Each row was made from one small tree. The marks that hang from a mark follow it in brackets, in alphabetical order. Every link used is in the known rows. Write each row's tree.
Known rows
D[A P Q]: [-12,-2,13,-1,13,1,7,-1,-15,-16,-1,2,3,13,17,4,-14,-7,-7,17,-9,3,3,-1,16,-20,13,-18,6,-16,-13,-12,11,7,9,-8,22,16,15,-16,-24,-8,9]
M[E]: [6,17,1,-7,-4,2,-6,10,-24,-11,-4,-5,7,15,0,14,-16,-11,15,14,0,3,-9,-7,19,-5,-4,-6,-8,-12,11,-28,-6,-6,-1,-21,37,3,20,-17,-16,0,17]
Q[E[N P]]: [-15,14,-8,-8,7,9,9,7,-5,-20,-22,-24,-11,14,8,-3,-9,-3,23,8,-10,19,-6,3,30,1,22,6,20,7,-7,-24,-10,-8,-6,-6,27,18,27,-20,-23,12,15]
M[E[N[D[A]] P]]: [25,17,0,6,6,-8,-1,13,-13,-9,-27,-20,6,16,21,2,2,-13,10,26,8,0,-8,5,38,-13,-4,-22,14,-3,15,-37,-11,0,-9,-33,37,-5,20,-33,-16,-5,26]
M[E[N P]]: [12,22,-10,-7,8,-2,-4,23,-17,-13,-25,-15,4,17,12,11,-10,-13,21,21,-6,13,-11,0,31,-4,0,-4,13,0,9,-35,-10,-15,-16,-29,35,5,26,-26,-11,1,17]
P[D[A N Q] E]: [-6,3,2,2,26,-2,-9,4,-32,-3,-14,3,14,16,17,6,-31,10,-10,18,-12,-9,-10,5,16,-23,27,-5,15,-10,8,4,17,-14,25,-3,34,0,24,-9,-17,-27,7]
N[D E]: [-1,13,6,2,-8,4,5,-13,-6,1,7,-16,-9,15,10,-9,9,0,9,7,7,7,-2,-1,18,5,13,-3,3,-7,-6,-28,-11,16,1,-5,32,10,21,-19,-30,-6,21]
E[N[D]]: [2,6,-2,-6,6,-1,1,-2,-10,-9,-10,-15,-6,11,8,-11,1,-3,7,22,-2,4,-18,0,19,3,8,-3,1,-16,-6,-31,-8,7,-8,-15,40,6,24,-26,-21,-10,17]
A[D[N[E] P Q]]: [-16,-2,3,4,19,4,2,-5,-16,-2,-4,-9,-4,11,22,3,-12,17,-10,16,-29,19,7,5,16,-8,16,13,22,-10,-19,-16,7,-5,-16,14,30,11,25,-1,-12,-3,5]
E[N]: [-9,6,-8,-13,11,-1,0,3,-17,-13,-14,-11,-5,11,9,-2,-13,-2,10,15,-11,8,-16,-5,12,-1,9,2,6,-12,-5,-22,-1,-8,-6,-17,38,10,25,-19,-24,-5,14]
A[D[P Q[E[N]]]]: [-27,-7,-3,-6,20,4,7,7,-15,-21,-13,-13,-5,11,11,-10,-19,17,2,19,-40,20,-4,5,19,-10,23,13,23,-8,-16,-13,3,-9,-16,9,31,10,23,-10,-11,10,7]
A[D[Q]]: [-7,3,5,-7,30,13,5,5,-10,-10,-8,6,0,16,3,2,-30,11,-5,-3,-27,11,-4,0,14,-1,23,4,13,-10,-8,-10,-3,-5,-7,0,36,9,20,-16,-19,-2,2]
A[D[P[E]]]: [-6,-2,9,-10,-4,-7,10,2,-26,-4,-4,-14,-6,8,7,15,-30,20,-7,31,-21,11,-1,-2,3,-16,4,9,-14,-20,10,-14,11,-5,-7,-6,43,10,13,-13,-12,-15,14]
D[A N[E]]: [-10,1,-1,3,4,0,-1,-20,-19,-1,-6,-19,-1,10,27,6,-2,-2,-1,10,6,2,4,-1,16,-6,10,-1,9,-5,-9,-15,9,0,8,-1,32,7,20,-9,-36,-1,16]
B[D[A N[E[P]]]]: [-19,9,-10,6,11,-1,3,-3,-1,6,-11,-25,-5,10,29,11,-5,8,-5,9,11,4,12,7,17,-16,22,-3,27,17,3,-8,8,-2,0,0,21,10,23,-1,-31,-2,20]
M[E[N[D]]]: [17,14,-7,-1,0,-6,-7,12,-19,-10,-16,-14,5,14,10,-3,2,-8,14,27,0,0,-21,0,26,-2,-5,-11,3,-16,11,-40,-13,-3,-14,-27,43,-7,22,-27,-13,-5,22]
P[E]: [-1,9,5,-14,-3,-1,4,1,-24,-9,-2,-4,-4,14,-2,13,-21,2,7,20,-4,3,-12,-3,11,-2,7,-2,-13,-14,15,-16,2,-3,13,-16,38,9,22,-18,-25,-15,13]
P[D[A Q[E[N]]]]: [-29,3,-6,0,25,0,-3,8,-15,-16,-20,-9,10,17,17,-18,-25,10,6,1,-23,2,-11,4,17,-25,42,-3,34,-3,-10,5,7,-13,15,4,27,7,20,-15,-22,2,15]
P[D[A Q] E]: [-8,9,11,-3,21,-5,-1,10,-26,-2,-11,7,11,18,11,4,-36,10,-6,10,-13,-7,-9,2,10,-28,29,-13,10,-10,11,8,12,-9,27,-11,34,4,18,-15,-21,-25,12]
P[D[N] E]: [-10,12,-5,-6,5,-4,-8,3,-31,-1,-10,-12,5,11,5,8,-30,11,0,20,-9,-3,-15,0,9,-17,17,10,-1,-18,11,-7,12,-16,13,-2,40,7,27,-5,-13,-25,11]
A[D]: [-9,5,4,-9,12,6,6,-2,-12,-6,-11,-10,-3,11,4,6,-31,12,-2,3,-14,11,-4,-4,6,-5,17,12,-1,-16,-4,-13,0,-4,-12,-3,44,12,17,-16,-22,-1,11]
P[E[N]]: [1,7,-3,-16,6,-8,0,9,-28,-9,-13,-9,-3,15,3,6,-15,4,11,29,-14,5,-20,-3,12,0,6,1,-2,-11,14,-19,3,-13,5,-20,45,4,24,-22,-22,-16,14]

Which tree is each row?
[12,4,1,4,-8,-20,-2,5,-24,-8,-14,-23,7,9,26,-3,4,-11,2,43,3,-5,-9,-1,23,-26,-15,-22,-1,-22,7,-36,2,4,-11,-28,37,-6,16,-26,-11,-10,30]
M[E[N[D[A P]]]]
[-18,4,-1,1,-9,-2,0,-15,-18,-4,4,-21,-8,6,22,7,3,-2,1,23,-2,14,5,-3,15,-5,1,9,4,-13,-18,-27,10,2,-6,4,27,18,26,-3,-21,-4,15]
D[N[E] P]
[-22,-9,2,4,7,6,3,-10,-21,-24,-2,-10,2,10,18,2,-8,-3,-4,22,-9,3,7,3,27,-15,16,-5,15,-10,-15,-12,11,1,13,9,16,12,22,-5,-24,5,5]
D[A N P Q[E]]
[-12,21,-8,0,15,7,-5,5,-10,-4,-17,-19,2,11,10,7,-26,1,2,4,-3,7,-6,3,20,-13,25,14,17,-5,-12,-14,2,-10,-5,-1,30,21,28,-8,-11,-15,10]
E[P[D[N]]]
[1,34,-3,0,3,-1,-7,25,-15,-2,-20,-14,9,20,7,10,-28,-4,15,3,-3,7,-6,-1,23,-21,14,-3,11,-3,9,-23,-7,-12,-5,-18,33,11,23,-16,-5,-8,18]
M[E[P[D]]]
[-14,3,7,1,-1,13,9,-4,-7,-19,9,-5,-7,13,2,-12,4,-1,5,18,-8,6,-2,3,32,-5,16,-7,4,-13,-13,-25,-10,16,3,6,15,17,21,-14,-17,1,10]
N[D[P Q[E]]]
[-28,9,-9,-5,20,6,-4,15,-16,-16,-17,-7,4,18,7,-18,-24,12,13,1,-28,11,-16,4,20,-13,42,7,31,-3,-13,-1,-1,-14,6,7,28,12,28,-12,-15,1,9]
P[D[Q[E[N]]]]
[-14,19,7,9,24,4,2,5,-2,3,-16,-5,6,23,24,-4,-19,7,2,-12,-11,9,8,8,23,-22,41,-10,38,13,-12,1,3,-4,12,-1,22,16,22,-16,-24,-9,16]
N[E[P[D[A Q]]]]
[-1,5,9,2,7,7,6,-1,-9,-12,5,1,-5,11,4,-5,2,-7,-5,22,-6,4,-6,0,25,-7,9,-13,2,-18,-13,-28,-7,19,0,-6,23,15,20,-20,-14,-15,8]
N[D[P Q]]
[-2,4,-2,-5,-3,-6,4,-2,-12,-10,-7,-21,-9,6,13,-10,4,-3,3,34,-6,6,-14,0,16,-9,1,-6,-2,-23,-11,-34,-3,10,-14,-16,35,12,21,-22,-14,-15,22]
E[N[D[P]]]
[-11,21,-7,-6,35,7,-2,24,-5,-10,-27,-3,3,20,12,-6,-26,3,9,3,-25,13,-14,5,25,-14,39,1,37,3,-14,-10,-2,-14,-4,-9,28,16,30,-21,-8,-14,9]
E[N P[D[Q]]]
[-21,5,-1,10,24,0,-9,-5,-18,3,-11,-6,10,18,28,-5,-17,10,-6,-1,-11,1,0,5,15,-21,33,-2,33,-4,-16,2,12,-8,14,8,26,6,25,-3,-23,-12,11]
P[D[A N[E] Q]]
[-14,-6,2,2,-10,-7,11,-10,-12,-16,-8,-31,-5,5,20,-14,6,1,3,32,1,3,-3,3,23,-19,10,-10,5,-15,-9,-25,3,11,-2,-6,28,9,14,-19,-25,2,26]
Q[E[N[D[A P]]]]
[-11,9,8,1,20,17,11,3,-3,-22,-15,-1,-1,19,10,4,-14,-6,9,-3,-2,10,5,6,38,-7,29,-12,25,11,-6,-12,-7,3,16,-3,17,17,21,-19,-31,11,5]
D[A Q[E[P]]]
[-21,15,-16,0,9,7,1,3,-1,4,-7,-24,-9,12,17,11,-5,7,4,8,5,11,8,6,17,-3,21,9,25,14,1,-16,0,-3,-11,4,20,15,28,0,-21,-3,17]
B[D[N[E[P]]]]
[4,8,0,-5,25,8,1,6,-10,-12,-12,1,-2,16,4,-15,0,-3,4,16,-13,3,-19,2,27,7,17,-10,16,-10,-10,-28,-11,4,-4,-11,32,4,26,-26,-18,-11,10]
E[N[D[Q]]]
[-27,24,-2,-1,0,11,5,6,-4,-9,-13,-23,-3,15,2,-3,-26,7,17,-7,-6,14,-1,3,22,-17,38,11,16,4,-8,-9,-6,-4,4,5,26,24,22,-12,-20,3,17]
Q[E[P[D]]]
[-13,-1,7,-5,19,7,8,4,-12,-10,-4,1,-2,11,9,4,-29,11,-10,14,-31,14,1,-1,11,-12,18,4,9,-16,-14,-13,5,-2,-11,2,33,16,15,-12,-10,-6,6]
A[D[P Q]]
[17,8,-1,1,2,-12,-6,7,-21,-7,-19,-17,10,13,20,-5,-1,-10,7,28,6,-7,-15,1,26,-14,-7,-22,4,-15,14,-31,-7,-1,-5,-29,42,-12,17,-30,-20,-5,26]
M[E[N[D[A]]]]
[-28,-3,-3,-7,-5,-9,7,0,-10,-4,2,-17,-1,2,18,7,-20,6,-12,22,3,-4,3,-4,-2,-33,10,-11,-4,-11,4,-6,19,7,0,-5,22,15,7,-6,-24,-9,24]
B[D[A P]]
[-12,15,4,-4,18,23,9,8,-1,-23,-10,1,-7,20,-2,3,-13,-5,17,-3,-10,17,2,6,37,4,31,-1,22,10,-8,-19,-14,1,7,2,17,21,26,-14,-22,11,3]
D[Q[E[P]]]
[-11,-5,3,-2,-1,-5,2,-15,-23,-11,-4,-20,3,4,24,11,-10,-8,-11,29,4,-2,1,-3,14,-20,-3,-2,-4,-20,-12,-21,16,1,2,-6,28,14,18,-9,-25,-10,14]
D[A N P]
[-21,-2,-4,-2,8,13,1,-5,-17,-25,3,-5,-4,10,8,1,-6,-4,3,19,-14,11,1,1,30,-5,14,4,12,-11,-18,-21,3,0,3,12,15,17,28,-2,-16,4,1]
D[N P Q[E]]
[-9,8,7,1,8,18,6,-4,-5,-18,3,1,-5,17,-3,-13,-1,-3,12,4,-2,4,-7,5,32,6,24,-6,11,-6,-6,-22,-17,16,11,4,23,11,23,-17,-25,4,6]
N[D[Q[E]]]
[-6,-4,2,-12,23,-7,4,17,-27,-10,-14,-1,-3,13,12,4,-28,20,-6,36,-44,14,-8,3,12,-12,12,5,12,-13,5,-14,10,-14,-12,-6,43,2,22,-16,-5,-17,8]
A[D[P[E[N]] Q]]
[2,28,-11,3,6,1,-12,19,-21,-4,-22,-17,13,16,11,13,-24,-3,10,11,-1,4,-6,1,28,-19,11,5,16,-4,4,-23,-2,-19,-8,-12,32,8,27,-10,-1,-10,15]
M[E[P[D[N]]]]
[-27,1,-5,7,20,9,-7,-3,-18,-13,-14,-7,11,14,17,-6,-24,5,-2,-1,-11,-1,-3,5,23,-21,38,0,28,-5,-12,4,9,-10,19,15,24,8,23,-3,-23,0,8]
P[D[A N Q[E]]]
[-6,-4,2,-8,3,-8,4,-4,-32,-4,-6,-18,-4,4,13,18,-27,17,-11,37,-22,8,0,0,6,-12,-1,15,-9,-22,6,-16,17,-10,-11,0,43,6,21,-6,-9,-16,9]
A[D[N P[E]]]
[-17,-1,8,1,13,12,5,-6,-12,-22,-5,0,2,17,8,-3,-15,-2,7,0,-7,2,0,1,25,-9,28,-11,15,-2,-4,-7,-1,3,20,3,21,12,17,-14,-34,10,8]
D[A Q[E]]
[-2,15,-5,-2,4,10,10,3,1,-18,-17,-27,-11,13,5,-12,4,-3,19,14,0,13,-9,8,38,4,20,2,18,3,-4,-31,-18,5,-10,-6,29,14,26,-26,-23,4,18]
Q[E[N[D] P]]
[-26,18,2,4,3,4,6,2,-8,-9,-18,-24,3,13,14,-2,-27,5,11,-8,1,7,3,5,22,-28,37,1,19,3,-4,-2,3,-5,12,1,26,20,16,-14,-26,4,20]
Q[E[P[D[A]]]]
[-17,8,7,1,24,2,-3,6,-13,-6,-12,5,12,16,12,-5,-32,3,-5,-6,-12,-1,-6,0,11,-26,35,-14,16,-11,-8,3,8,-3,16,-4,30,11,18,-14,-22,-13,13]
P[D[A Q]]
[0,10,8,3,11,10,2,-6,-4,-3,5,2,-6,20,8,-11,8,0,6,5,-2,8,-4,5,27,9,21,-10,16,-5,-12,-26,-15,14,5,-3,25,8,25,-17,-26,-7,10]
N[D[Q] E]
[-21,-4,-1,-10,-8,-18,7,6,-23,0,3,-14,-1,5,13,15,-24,9,-12,35,0,-9,1,-2,-2,-34,8,-14,-11,-10,22,-2,23,1,11,-12,28,8,9,-6,-21,-20,25]
B[D[A P[E]]]
